Every row comes from one small tree of marks. The marks that hang from a mark follow it in brackets, in the order of their numbers. Every link used is in the known rows. Which tree was each row made from?
Known rows
Q_720{Q_68{Q_180{Q_194}}}: [ 0.12  0.36 -4.36  0.80  1.15 -1.51  2.04 -3.24  1.54  0.59 -3.81  3.03
 -2.21  3.03  1.24 -3.10  2.45  1.95 -0.97  0.04  1.43  3.32  2.21]
Q_41{Q_194{Q_180}}: [ 0.22 -0.81 -0.98 -0.49  1.07 -0.95  0.89 -2.35  0.48  0.43 -0.20  3.86
 -1.62  1.29 -1.81  5.14  4.47 -2.86 -1.77 -1.49  1.27  0.61 -0.42]
Q_68{Q_180 Q_720}: [ 0.27  7.27 -1.22  1.56 -1.51 -6.68 -0.42  1.72 -0.70  4.43  3.46  1.45
 -4.02  0.67 -0.83 -0.84  1.70 -7.41 -0.99  0.05  3.32 -1.24 -2.79]
Q_180{Q_68{Q_720} Q_194{Q_41}}: [ 1.41  2.77  0.69  0.95 -0.68 -2.93 -1.37 -0.40  0.26  2.92  3.62 -1.72
  0.01 -1.29  5.61 -2.03 -3.16  4.22  1.99  1.36  0.97  0.13 -1.25]
Q_386{Q_720{Q_68{Q_180{Q_194}}}}: [ 0.02 -1.18 -3.78  2.44  2.57 -1.23  4.51 -1.40  1.78  2.33 -6.20 -0.89
  0.70  4.31  1.42 -3.30  4.02  2.97  0.42  0.10  1.39  0.80  2.17]
Q_704{Q_30{Q_194{Q_41 Q_180{Q_68}}}}: [-0.46 -1.96  3.45 -0.56  1.71  1.14 -0.25 -0.58 -0.55 -1.35 -1.61 -0.23
  1.86 -2.38 -1.05 -1.64  0.78  2.79  0.50  0.23 -1.16  0.55 -0.39]
Q_68{Q_180}: [-0.42  2.91 -4.18  2.64 -1.16 -3.49  1.15 -0.25  0.87  1.79  2.19  2.80
 -2.87  2.61 -1.28  0.69  1.67 -5.79 -1.01  0.35  1.00  0.28 -0.58]
Q_386{Q_720{Q_68{Q_180}}}: [ 0.31  0.40 -4.77  3.24  2.69 -1.55  4.25 -0.67  1.91  2.76 -2.98 -1.44
 -0.85  6.24 -1.12 -2.83  4.27 -0.47 -0.88 -1.52  3.15 -0.32  1.10]
Q_180{Q_194{Q_30 Q_41}}: [ 0.10 -2.28 -0.21  3.39 -4.02 -0.52 -0.24  0.88 -0.74 -2.22  0.73 -0.52
  2.50 -1.89  3.07 -1.29 -6.62  1.29  1.86  2.74 -3.39 -0.49  0.04]
Q_704{Q_41}: [ 0.15  0.97 -3.40  5.81 -1.64  0.28 -0.57 -2.64  0.80  2.80  5.21 -1.32
  0.78 -0.44 -0.51  5.06 -3.61 -1.91 -2.38  1.37 -1.64  0.51 -0.29]
Q_386{Q_720{Q_68{Q_180{Q_194{Q_30}}}}}: [ 0.34 -2.96 -1.33  0.20  1.34 -0.10  4.23  1.32  1.43  0.61 -9.01 -1.71
  2.62  2.90  0.65 -5.78  0.89  2.79  2.59  0.12  0.75 -0.86  1.92]
Q_194{Q_180{Q_68}}: [ 1.16  0.29 -2.42 -2.09  2.87  0.51  1.92 -1.80  4.05  1.51  1.22 -0.48
 -1.91  4.39 -0.45  3.83  1.73  0.30  0.65 -0.16  2.29 -0.42 -1.39]
Q_194{Q_30{Q_704} Q_41 Q_180}: [-1.05  2.45  1.13 -1.01 -1.01  0.95 -0.05  4.44 -1.01 -3.76  3.62 -1.82
  0.11  1.58 -0.17 -0.32 -1.71 -2.73 -0.85 -1.12 -0.98 -2.79 -0.12]
Q_704{Q_30}: [-2.45 -1.46 -1.79  5.91 -1.39  0.54 -0.24 -2.88  1.11  0.65  0.29  0.69
 -1.48 -1.52 -2.15  1.67  0.15 -1.32  0.30  4.36  1.61  0.81 -2.41]
Q_68{Q_180{Q_194{Q_30 Q_41}}}: [ 0.29  0.32  0.55  1.52 -3.86 -3.26  1.48  3.47 -1.43 -0.89 -1.56  2.11
  3.31 -2.21  2.04 -4.45 -4.69 -1.46  1.64  1.52 -3.44 -0.39  1.23]
Q_704{Q_30{Q_194{Q_180{Q_68}}} Q_41}: [-0.60 -2.57  3.20 -1.11  2.72  3.24 -0.14 -2.04  0.46  1.51 -3.09 -1.31
  3.43 -3.93 -3.06  2.00  0.50  3.10 -0.41  0.85 -0.85  0.84 -0.01]
Q_30{Q_194{Q_180{Q_68}} Q_704{Q_41}}: [ 0.04  0.89  1.24 -5.31  3.73  3.78 -1.96 -0.03  0.27 -0.51  2.20 -2.82
 -0.80  1.36 -1.44  3.28  2.84  1.82 -1.75 -2.84 -0.32  0.68  1.55]
Q_41{Q_194{Q_30{Q_704} Q_180{Q_68}}}: [ 0.44 -2.48  2.03 -8.30  2.94  4.31  0.24  2.12  1.41 -2.80 -2.55  1.20
 -1.86  1.95 -1.92  0.49  3.50  1.46  2.29 -2.95  3.11 -0.78  1.17]
Q_30{Q_194 Q_704}: [-2.34  0.39 -1.97 -0.36 -0.39  0.97 -4.49 -0.61 -1.61 -4.41  5.09 -0.49
 -6.20  2.34 -1.18  1.85  3.95 -2.53 -1.81 -0.82  0.72  1.75 -0.63]
Q_68{Q_180{Q_194} Q_720}: [-0.07  5.54 -0.12  0.50 -1.17 -6.24 -0.31  0.74 -1.13  3.94  0.27  1.96
 -2.25 -1.00  1.89 -1.22  1.91 -3.47  0.21  1.41  2.13  0.10 -1.82]
Q_194{Q_30}: [-0.16 -1.44 -2.40  2.28 -3.24  0.00 -0.83  0.12  1.14 -1.37  1.62 -0.72
 -1.48  1.10 -1.13  1.20 -3.11 -3.10  1.27  2.33  0.37 -1.25 -2.51]
Q_720{Q_68{Q_180{Q_194{Q_30}}}}: [ 0.60 -1.48 -2.07 -1.32 -0.42 -0.42  1.73 -0.31  0.74 -1.04 -6.66  2.51
 -0.61  1.55  0.46 -5.73 -0.76  1.59  0.93  0.36  0.71  1.24  1.99]

Write each row's tree
[ 2.64  0.47  4.52 -6.59  1.51 -0.66 -0.55  1.59  0.66  2.33 -2.73  0.99
 -0.81 -0.64 -1.18 -0.53  1.51 -0.64  2.68 -2.46  4.17 -2.40 -2.34]
Q_41{Q_194{Q_30 Q_180{Q_68{Q_720}}}}
[ 1.13 -0.67 -0.93  0.83 -1.78 -1.42  1.93  0.84 -0.68 -1.60 -4.45  1.90
  2.33  0.29  2.17 -7.74 -3.84  2.35  0.35 -0.49 -1.97  1.03  3.06]
Q_720{Q_68{Q_180{Q_194{Q_30 Q_41}}}}
[ 1.20 -0.50  0.65 -2.16  1.79 -0.38 -0.57 -0.48  0.07 -1.36  2.07 -1.06
 -0.08  1.83  0.84  0.25  0.33  1.17 -0.52 -2.24 -1.47  0.21 -0.01]
Q_30{Q_194{Q_41 Q_180{Q_68}}}
[-0.93  0.57 -0.84  1.23 -2.37  3.58 -1.73  2.00 -0.35 -1.14  4.20 -2.97
  0.43 -0.68 -1.54  2.23 -4.17 -1.88 -0.76  0.79 -0.93 -1.47  0.42]
Q_194{Q_30{Q_704{Q_41}}}
[ 0.05  0.87  1.16 -4.80  2.68  1.79 -1.93  1.52 -0.83 -3.83  3.75 -1.96
 -2.13  2.85  0.76 -0.45  2.94  1.50 -0.88 -3.55 -0.76  0.51  0.98]
Q_30{Q_194{Q_41 Q_180{Q_68}} Q_704}
[ 0.07 -3.60  3.30 -0.46  2.82  4.05  2.58 -2.94  1.72  3.75 -4.64  1.93
  4.53 -4.78 -3.10  3.24  1.53  4.02  0.37  0.20  0.61  0.78  1.25]
Q_704{Q_30 Q_41{Q_194{Q_180{Q_68}}}}
[ 0.83  1.29 -3.29  2.76 -0.49 -2.62  2.62 -1.72 -0.07  0.21 -1.49  2.65
  0.97  1.47  2.95 -5.26 -0.43  2.83 -1.59 -0.82 -0.93  2.63  3.48]
Q_720{Q_68{Q_180{Q_194{Q_41}}}}
[-0.69 -2.21  0.07 -2.05 -1.55  2.52 -2.21  1.06 -0.93 -3.78  1.11  1.65
 -3.39  0.46 -2.03  0.24  1.52 -1.78  0.80 -0.91  1.24  0.00  0.60]
Q_41{Q_194{Q_30{Q_704}}}
[-1.88 -2.36  1.54  6.11 -3.12 -0.53 -2.84 -1.12 -2.90 -2.56  1.52  0.50
  0.79 -4.08 -1.09 -1.75 -1.27 -0.47 -0.63  2.15 -2.21  1.41 -1.07]
Q_704{Q_30{Q_194{Q_41}}}
[-1.41 -0.87  0.46  0.04 -1.89  3.76 -1.62  1.22 -0.50 -1.61  0.79 -2.53
  1.71 -2.64  1.37  1.75 -4.49  1.89  0.43  2.11 -2.14 -0.21  1.51]
Q_180{Q_194{Q_30{Q_704{Q_41}}}}
[-2.07 -0.92  2.76  2.88 -0.73 -0.74 -0.99 -0.14 -2.76 -2.10 -0.53  0.55
  1.70 -3.24 -1.78 -0.52  0.79 -1.18 -1.50  0.87 -2.29  0.14 -1.21]
Q_704{Q_30{Q_194{Q_41 Q_180}}}
[-2.18 -2.54  1.19  5.51 -1.78  1.91 -2.98 -2.66 -2.01  0.57  0.22 -0.53
  2.24 -5.31 -3.03  1.70 -1.05 -0.10 -1.59  2.73 -2.19  1.51 -0.63]
Q_704{Q_30{Q_194} Q_41}
[-1.76 -1.69  3.01  2.67  0.20  1.91 -1.07 -1.57 -1.86  0.77 -1.64 -0.60
  3.06 -4.89 -3.79  3.25  0.57 -1.31 -2.25  1.37 -2.12  0.94 -0.61]
Q_704{Q_30{Q_194{Q_180}} Q_41}
[-1.15 -0.30  0.36  0.57 -2.90  1.17 -1.42  2.71 -1.56 -4.54  2.38 -1.37
  0.49 -0.84  3.26 -2.46 -3.95  1.63  1.28  1.48 -2.40 -0.43  0.90]
Q_180{Q_194{Q_30{Q_704} Q_41}}
[ 2.05 -4.04  1.53 -5.91  1.83  2.45  1.46  0.20  2.36 -0.31 -3.92  2.00
  0.13  1.11 -1.97  1.31  0.96  0.81  2.50 -1.91  1.89 -1.08 -0.21]
Q_41{Q_194{Q_30 Q_180{Q_68}}}
[ 0.30  0.88  0.23  1.19 -0.78 -2.23 -1.66 -0.22 -2.33 -1.97  3.39 -0.36
 -0.35  0.88  0.07  1.49  0.67 -2.95 -2.60 -1.73 -3.00  0.14 -0.81]
Q_30{Q_194{Q_41 Q_180}}
[-0.21  1.16  0.43 -1.71  1.74  2.59  0.45 -0.74 -0.95  0.59  2.48  1.35
  0.16 -0.78 -2.01  5.86  3.50 -1.58 -3.38 -2.99 -0.28  0.34  2.26]
Q_30{Q_704{Q_41{Q_194{Q_180}}}}
[-1.30  2.39  0.84 -1.54  0.40 -0.45 -2.27  1.88 -3.08 -4.27  5.12 -0.72
 -2.54  2.00 -0.01  1.00  3.03 -2.71 -3.11 -2.81 -1.89  0.14  0.40]
Q_30{Q_194{Q_41 Q_180} Q_704}
[ 0.77  1.90 -0.31 -1.15  0.84 -1.65 -1.05 -2.15  1.96  3.54  1.34 -1.33
 -2.78  0.42  3.52  0.37 -0.32  3.50  2.51  2.24  3.49  0.66 -2.38]
Q_180{Q_68{Q_720} Q_194}
[ 0.20 -2.10  0.68 -3.23  0.39  5.86 -0.73  0.97  1.95 -0.84 -0.29 -3.28
  2.29 -1.85  1.91  0.24 -4.38  6.11  2.79  1.51 -1.12 -0.21  2.03]
Q_180{Q_68 Q_194{Q_30{Q_704{Q_41}}}}
[ 2.18  2.15  2.09 -4.88  2.88 -1.86 -0.09 -0.76  1.07  3.86  0.12  1.61
 -2.56  1.12 -0.24  2.02  4.81 -0.08  0.41 -2.64  4.68 -0.67 -2.25]
Q_41{Q_194{Q_180{Q_68{Q_720}}}}
[-1.38  2.29  0.94 -2.03  1.56  2.31 -2.52  0.20 -2.07 -1.46  3.45 -2.06
 -1.01  0.11 -1.93  4.74  2.72 -2.51 -3.90 -2.29 -1.71  0.39  0.78]
Q_30{Q_194{Q_180} Q_704{Q_41}}
[ 2.08  0.85  3.08 -0.94 -2.39 -1.54 -1.67  2.20 -0.42  1.09  1.00 -2.61
  1.72 -2.70  4.86 -4.85 -6.60  4.18  4.10  1.62  0.26 -1.60 -1.59]
Q_180{Q_68{Q_720} Q_194{Q_30 Q_41}}
[ 1.58  4.80  0.28 -3.22  2.35 -2.28 -0.03 -0.02  2.30  4.30  2.18 -1.62
 -3.08  2.63  0.45  2.09  2.10 -0.99  0.57 -0.45  4.97 -1.96 -3.66]
Q_194{Q_180{Q_68{Q_720}}}
[ 0.13  3.77  2.28 -1.55 -2.53 -5.14 -0.68  3.61 -1.53  2.20 -2.63  1.44
 -0.65 -2.48  0.96 -3.92 -1.51 -4.01  2.13  1.69  1.47 -1.40 -2.48]
Q_68{Q_180{Q_194{Q_30}} Q_720}
[-0.32  1.93 -2.12  3.54 -2.07 -4.11  1.37  0.77 -1.03  0.69  0.96  3.05
  1.27 -0.83  3.19 -1.95 -1.56 -1.19 -0.20  0.94 -2.79  1.14  1.42]
Q_68{Q_180{Q_194{Q_41}}}
[ 0.46 -0.46 -2.62  4.44  1.34 -2.40  4.75  0.00  0.21  1.85 -4.25 -1.16
  3.73  2.76  3.25 -5.71  1.18  3.82 -0.02 -0.68 -0.81  0.39  3.43]
Q_386{Q_720{Q_68{Q_180{Q_194{Q_41}}}}}
[-1.06 -3.64  1.12  5.65 -1.71  2.65  0.16 -3.39 -0.68  2.58 -1.09  2.65
  3.14 -6.40 -3.28  3.13 -0.38  0.69 -1.02  2.25 -0.89  1.62  0.91]
Q_704{Q_30 Q_41{Q_194}}
[ 1.96 -0.46  0.86 -2.15  0.10  0.89  1.76  2.26  1.81 -0.62  0.22 -1.66
  2.47  1.50  0.63 -0.93 -4.44  0.78  2.10 -0.69 -0.67 -2.43 -0.84]
Q_194{Q_30 Q_41 Q_180{Q_68}}
[ 0.80 -4.31 -0.91 -2.38 -0.36  2.12 -0.03 -0.82  3.19 -1.08 -2.67 -0.61
 -0.04  0.52  2.20 -0.50 -3.66  4.68  4.73  3.00  0.38  0.12 -0.47]
Q_180{Q_68 Q_194{Q_30}}
[-1.87  1.91 -0.04 -3.67  2.00  0.63 -2.64  0.37 -1.58 -3.97  2.80 -0.59
 -5.28  3.05 -1.71  3.17  6.03 -3.49 -2.53 -2.17  0.60  0.49 -0.48]
Q_30{Q_194{Q_180} Q_704}
[ 0.93 -0.71  0.07  1.02  0.51  0.76  1.24 -2.51  0.19  2.71  0.66  2.10
  2.52 -1.61 -1.98  6.41  1.46 -1.93 -3.00 -1.81 -1.17  0.31  0.95]
Q_704{Q_41{Q_194{Q_180}}}
[ 0.58  0.57  0.53  1.47 -2.26 -0.98  1.01  2.57 -0.46 -1.44  1.73 -1.39
  2.41  0.55 -0.22  0.23 -4.23 -3.29 -0.15  0.12 -2.31 -2.88 -1.34]
Q_194{Q_30 Q_41 Q_180}
